Every row comes from one small tree of marks. The marks that hang from a mark follow it in brackets, in the order of their numbers. Every link used is in the known rows. Which tree was each row made from?
In the rows, 128 means zero.
Known rows
j_425[j_893[j_114 j_709]]: [116 158 111 114 169  99  67 121 112 134 143 113 130 170 166  53 160 150
 108 154 172 119 139  90 168 133 107 173  88 119 155]
j_811[j_258[j_834[j_546[j_795 j_907]]]]: [202 128  78 166 112 141 130 138 210 103 152 101 126  88  78 205 128 180
 216 173 119 137 122 114 161 118 119 123  93 104  90]
j_885[j_3[j_114]]: [129 152 116 113 110  75 155 140 118 137 130 106  98 106  88 126 112 114
 120  89 132 173 133 145 162 129 113 165  97 139 154]
j_552[j_795[j_546[j_114 j_834[j_258] j_907]]]: [207 117 142 175  97 143 167 170 173  90 124 143 130 100  66 231 120 142
 171 116 101 126 119 147 118 116 143 134 136 142  88]
j_709[j_893[j_114[j_546[j_907]] j_425 j_844]]: [ 91 121 107 123 174 104  38 131 116 109 162 133 128 192 177  60 154 154
 119 122 162 110 125  64 154 147 126 160 118 108 152]
j_795[j_546[j_114[j_893] j_834 j_907] j_552[j_65]]: [188 165 136 177 106 167 185 153 145  98 118 138 126 122  78 201  93 141
 161 135  74 105 116 167  94 130 131 145 153 112 142]
j_885[j_3[j_114[j_546[j_834] j_893]]]: [ 95 134 123 126 128  89 160 119 149 114 134 108  75 108  58 149  76 133
 113  48 115 142 139 131 129 136 124 129 150 151 156]
j_552[j_795]: [181 167 115 136 122 106 116 163 118 134 125  96 133 131 108 114 153 126
 116 163 122 137 120 157 160 125 105 179 104 135 144]
j_546[j_114 j_795 j_834 j_907]: [194  85 134 167  93 140 154 140 180  93 110 122  80 102  86 221 108 174
 194 135 114 113 133 128 116 135 153 146 110 125 101]
j_811[j_258[j_834[j_546[j_795]]]]: [196 154  77 152 119 131 120 132 196 111 146  91 136  90  75 170 133 179
 193 187 122 151 120 122 165 110 105 129  86 115 103]
j_709[j_893[j_114[j_546[j_795]] j_425 j_844]]: [ 79 142  98 128 166  94  38 127 114 104 146 118 117 191 172  47 163 159
 129 157 144 106 123  75 150 145 121 169 113 122 156]
j_258[j_834[j_546[j_114[j_893[j_844]] j_795 j_907]]]: [188 121 100 156 126 139 136 123 192  78 138 116 110 141  95 183 113 192
 195 153  97  86 135  88 143 151 107 127 109 116  99]
j_546[j_114[j_893[j_844]] j_795[j_552] j_834[j_258] j_907]: [172 125 119 174 114 149 176 111 172  72 144 127 104 163  81 222 111 180
 196 160  97 101 138 106 113 114 143 144 125 128 108]
j_885[j_3[j_114[j_546 j_893[j_709]]]]: [ 60 168 104 125 137  76 141 114 118 126 156 105 102 141  93  92 105 116
  87  66 117 130 138 121 155 143 103 139 136 147 169]
j_114[j_546]: [161 160 113 136 123 105 103 133 143 118 149 105 116 116  97 107 138 143
 111 130 132 141 129 144 154 122 109 152 133 140 148]
j_3[j_114[j_546[j_907]]]: [137 120 113 140 117  98 138 141 144 111 156 117  86 102  88 159 110 127
 139  85 124 142 134 137 141 138 134 144 127 131 136]
j_114[j_546[j_834[j_258] j_907] j_893]: [159 125 119 162 133 123 141 113 195  87 164 117 105 125  68 181 118 169
 142  95 131 119 144 106 132 110 133 116 169 143 110]
j_893[j_114[j_546[j_795[j_552] j_907]] j_425 j_709 j_844]: [ 73 140  86 169 144 130  77 133 113  95 176 135 101 209 169  91 146 163
 138 174 125  76 111  84 146 151 139 158 121 106 152]
j_885[j_3]: [158 165 116 123 109  92 132 137 131 136 129 104 117 119  98 110 134 131
 114 119 137 161 129 143 171 119 103 169 109 136 154]
j_907[j_546[j_114[j_893[j_709]] j_834]]: [150 103 131 151 138 145 128 125 164 106 128 117 133 137  91 142  94 169
 119 120 132  89 131  97 113 134 124 132 120 140 117]
j_811[j_258[j_834]]: [197 153  91 122 134 118 106 128 168 128 143  93 154  95  84 127 135 160
 118 161 156 166 123 135 181  98  97 143  81 115 124]
j_425[j_893[j_114[j_546[j_907]] j_709 j_844]]: [ 93 127 100 132 178 103  62 123 119 109 173 128 115 190 176  70 153 160
 131 134 159  91 139  63 163 148 113 157 119 113 148]
j_114[j_893]: [156 173 113 125 136 107 111 126 141 124 140  96 133 140 105  97 142 149
  96 138 136 123 139 128 160 116  99 161 121 135 150]
j_65[j_552[j_795]]: [193 191 106 141 119 106 132 166 109 128 137  94 135 136 120 119 153 107
 107 191 103 140 117 174 159 120 108 194 113 124 155]
j_3[j_114[j_893[j_844]] j_885]: [103 141 102 119 154  64 150 133 112 124 162  91 115 149  99 104 128 132
 110 105 139 142 157 126 167 138  95 176 101 144 158]
j_3[j_114[j_546[j_834 j_907] j_893[j_709]] j_885]: [ 81  93 110 157 149  90 165 126 149 108 167 110  81 129  75 166  95 143
 136  60 130 116 154 120 131 153 130 133 140 139 137]
j_795[j_546]: [173 176 114 137 113 113 113 162 140 117 141 122 142 109  98 114 150 139
 114 138 128 137 122 157 154 112  98 161 121 137 135]
j_546[j_114[j_893[j_425 j_709]] j_834 j_907]: [123 105 123 156 146 139 112 121 153 112 142 131 133 170 123 147 117 184
 110 115 142  92 136  76 135 145 132 129 114 117 125]
j_3[j_114[j_546[j_795]] j_885]: [111 125 106 151 109  67 162 138 139 112 148  93  68  96  69 154 118 122
 158 103 108 153 144 166 145 145 128 164 119 155 149]
j_3[j_114[j_546[j_907]] j_885]: [124 104 114 146 117  78 162 141 141 117 164 108  79  97  74 168 109 116
 149  68 128 157 146 155 149 146 134 156 124 140 144]

Which tree is each row?
[202 162 137 156  97 151 167 135 161  93 133 146 135 107  58 201 113 149
 157 141 110 153 120 161 111  94 133 140 124 141 114] : j_795[j_546[j_114 j_834[j_258]] j_552]
[120  88 112 152 154 115  91 130 160  83 143 125  67 156 136 148 127 183
 188 136 135  87 139  77 129 145 143 150 134 119 127] : j_425[j_893[j_114[j_546[j_795 j_834 j_907]] j_844]]
[188 207 112 162 115 112 140 201 104 131 120 105 151 116 109 111 156 108
 126 172  88 132 103 188 147 131  93 177 134 130 149] : j_552[j_65 j_795[j_546]]
[213 173 105 179 104 164 183 129 171  94 118 111 107 128  81 204  99 160
 214 183  58 105 117 147 116 151 121 139 122 100 127] : j_258[j_834[j_546[j_114[j_893] j_795[j_552[j_65]] j_907]]]
[181 156 117 159 106 124 128 190 137 114 133 125 137 116  99 156 147 121
 139 137 101 113 112 166 147 128 114 165 129 129 125] : j_552[j_795[j_546[j_907]]]
[112  98 114 152 167 137  94 128 142 106 153 126 155 191 127 106 111 191
  98 135 144  80 127  54 130 146 115 134 110 132 123] : j_907[j_546[j_114[j_893[j_425 j_709 j_844]] j_834]]
[ 91 175  84 132 178  98  69 126 105 127 175 108 168 217 161  35 170 175
  67 164 155 100 134  68 182 135  79 161 102 124 154] : j_114[j_893[j_425 j_709 j_844]]
[176 139 118 151 126 110 130 122 175 100 155 114 109 109  70 154 130 166
 139 122 144 156 134 125 139 102 124 129 145 150 113] : j_114[j_546[j_834[j_258]]]
[130 170  89 119 179  87  77 127 100 133 165 108 155 195 160  57 176 166
 122 180 158 124 143  85 181 130  74 181  78 121 150] : j_425[j_893[j_709 j_844]]
[210 134 140 184 100 147 174 199 138 108 100 130 125  97  90 205 113 128
 171 136  78 115 106 173 109 145 132 153 141 120 118] : j_552[j_65 j_795[j_546[j_114 j_834 j_907]]]
[187 206 101 166 102 123 157 152 112 124 123  94 112 136 109 130 146 131
 170 215  89 140 114 179 136 125 114 189 112 115 161] : j_546[j_795[j_552[j_65]]]
[ 86 147 106 109 182  95  28 125 103 117 155 123 139 193 175  24 160 152
  96 136 166 122 124  72 158 140 112 166 112 119 164] : j_709[j_893[j_114[j_546] j_425 j_844]]
[111 159 114 137 150 118  90 113 123 128 145 116 159 180 137  81 141 162
  70 136 140 108 134  90 158 140 107 148 101 129 152] : j_546[j_114[j_893[j_425 j_709]]]
[ 91 151  94 177 150 110 107 107 170  92 171 112 119 174 102 123 145 190
 121 142 127 102 135  79 141 125 123 118 150 148 120] : j_114[j_546[j_795 j_834[j_258]] j_893[j_425 j_709]]
[189 156 120 152 117 119 139 151 173  99 147 130 135 101  71 163 141 161
 141 131 140 151 128 139 140  93 114 137 134 147 100] : j_795[j_546[j_834[j_258]]]
[220 141 138 193  99 141 188 187 154  98 116 133 134  98  78 222 122 131
 182 136  85 133 111 161 115 127 136 142 147 131  99] : j_552[j_65 j_795[j_546[j_114 j_834[j_258] j_907]]]
[101 151 106 128 155 108  57 136 111 134 151 119 136 174 171  41 160 156
  73 152 178 118 121  84 173 137 118 160  93 117 149] : j_893[j_114 j_425 j_709]
[207 199 105 166 111 154 172 123 158 102 112 101 117 129  80 169 105 158
 191 197  61 118 115 155 120 144 106 145 116 111 140] : j_258[j_834[j_546[j_114[j_893] j_795[j_552[j_65]]]]]
[ 78 162 110 115 136  75 131 126 117 139 143 107 118 149 103 100 113 128
  79  76 132 151 136 113 167 139 113 154 110 139 170] : j_885[j_3[j_114[j_893[j_425]]]]
[191 156 132 156  87 155 151 150 143 103 134 147 131 114  86 189 115 128
 153 133  95 125 115 171 121 119 131 159 118 120 137] : j_795[j_546[j_114 j_907] j_552]
[173 179 101 189  96 132 161 150 132 105 140 107  89 128  99 167 129 130
 189 179  72 121 113 175 124 137 132 168 148 113 156] : j_114[j_546[j_795[j_552[j_65]] j_907]]
[ 91 148  95 124 172 101  48 139  96 127 165 122 145 202 190  22 169 167
  75 167 182 108 123  63 182 140 104 165  87 113 148] : j_893[j_114 j_425 j_709 j_844]
[108 162  96 145 167 125  85 119 126 118 170 123 170 204 150  85 147 185
 115 157 132 100 133  51 160 150  92 136 100 123 138] : j_834[j_546[j_114[j_893[j_425 j_709 j_844]]]]
[197 188 120 168  90 135 170 143 116 118 106 103 111 127 103 158 126 130
 176 200  77 138 114 179 123 132 126 182 106 118 158] : j_546[j_114 j_795[j_552[j_65]]]
[116 127 106 143 163 109  92 122 144  92 172 126 111 162 134  87 142 175
 119 137 172 117 131  68 151 118 120 129 135 136 114] : j_893[j_114[j_546[j_834[j_258]]] j_709 j_844]
[189 145 118 160  95 132 138 134 168 106 123 111 109 107  94 177 128 164
 196 163 100 130 129 125 133 136 126 147 103 134 116] : j_834[j_546[j_114 j_795]]
[106 164 116 111 123  77 155 126 125 133 133 100 103 124  85 118 105 116
  99  75 124 150 141 135 159 130 108 158 114 143 164] : j_885[j_3[j_114[j_893]]]
[122 165 116 137 143 121  93 141 129 105 151 134 170 171 125  95 141 163
  79 127 120 102 128 103 153 131  97 148 123 136 148] : j_795[j_546[j_114[j_893[j_425 j_844]]]]
[160  89 126 161 125 140 137 134 175  83 121 111 108 140  85 171  95 183
 162 143 107  78 133  96 108 136 130 143 125 144 111] : j_907[j_546[j_114[j_893[j_844]] j_795 j_834]]
[132 147 107 171 143 135 120 109 170 107 179 133 161 176 122 154 142 178
 146 128 131 114 138  54 154 137 124 115 118 126 106] : j_834[j_258 j_546[j_114[j_893[j_425 j_709]] j_907]]
[ 94 100 101 161 169 117  78 127 150  90 188 143 115 187 153 106 144 188
 122 123 177 105 128  39 155 134 140 121 136 121 108] : j_893[j_114[j_546[j_834[j_258] j_907]] j_425 j_709 j_844]
[124 151 123 109 153 103  62 121 125 118 131 114 116 139 139  62 143 130
 116 121 153 131 128 115 142 128 120 164 122 127 158] : j_709[j_893[j_114[j_546]]]
[187 142 125 161 116 138 154 112 192  97 156 124 135 127  85 199 123 163
 176 116 115 128 145  92 140 121 129 121 131 134 102] : j_834[j_258 j_546[j_114[j_893] j_907]]
[ 93  94 101 157 167 114  83 127 146  87 154 128  78 179 156 122 137 187
 180 148 142  72 139  60 135 153 134 147 126 115 126] : j_425[j_893[j_114[j_546[j_795 j_834 j_907]] j_709 j_844]]
[194 130 120 165 110 128 150 157 186  90 154 139 125 100  72 197 136 163
 164 117 136 138 130 130 136 100 128 131 140 136  87] : j_795[j_546[j_834[j_258] j_907]]
[133 112 122 165 146 133 127 110 168 102 159 134 143 171 111 163 128 186
 120 114 149 109 141  64 141 127 136 119 120 128 104] : j_546[j_114[j_893[j_425 j_709]] j_834[j_258] j_907]
[113 143 113 122 137  70 159 129 126 131 149  89 108 122  80 123 119 121
 108  90 135 152 156 148 159 135 109 170 106 147 159] : j_3[j_114[j_893] j_885]
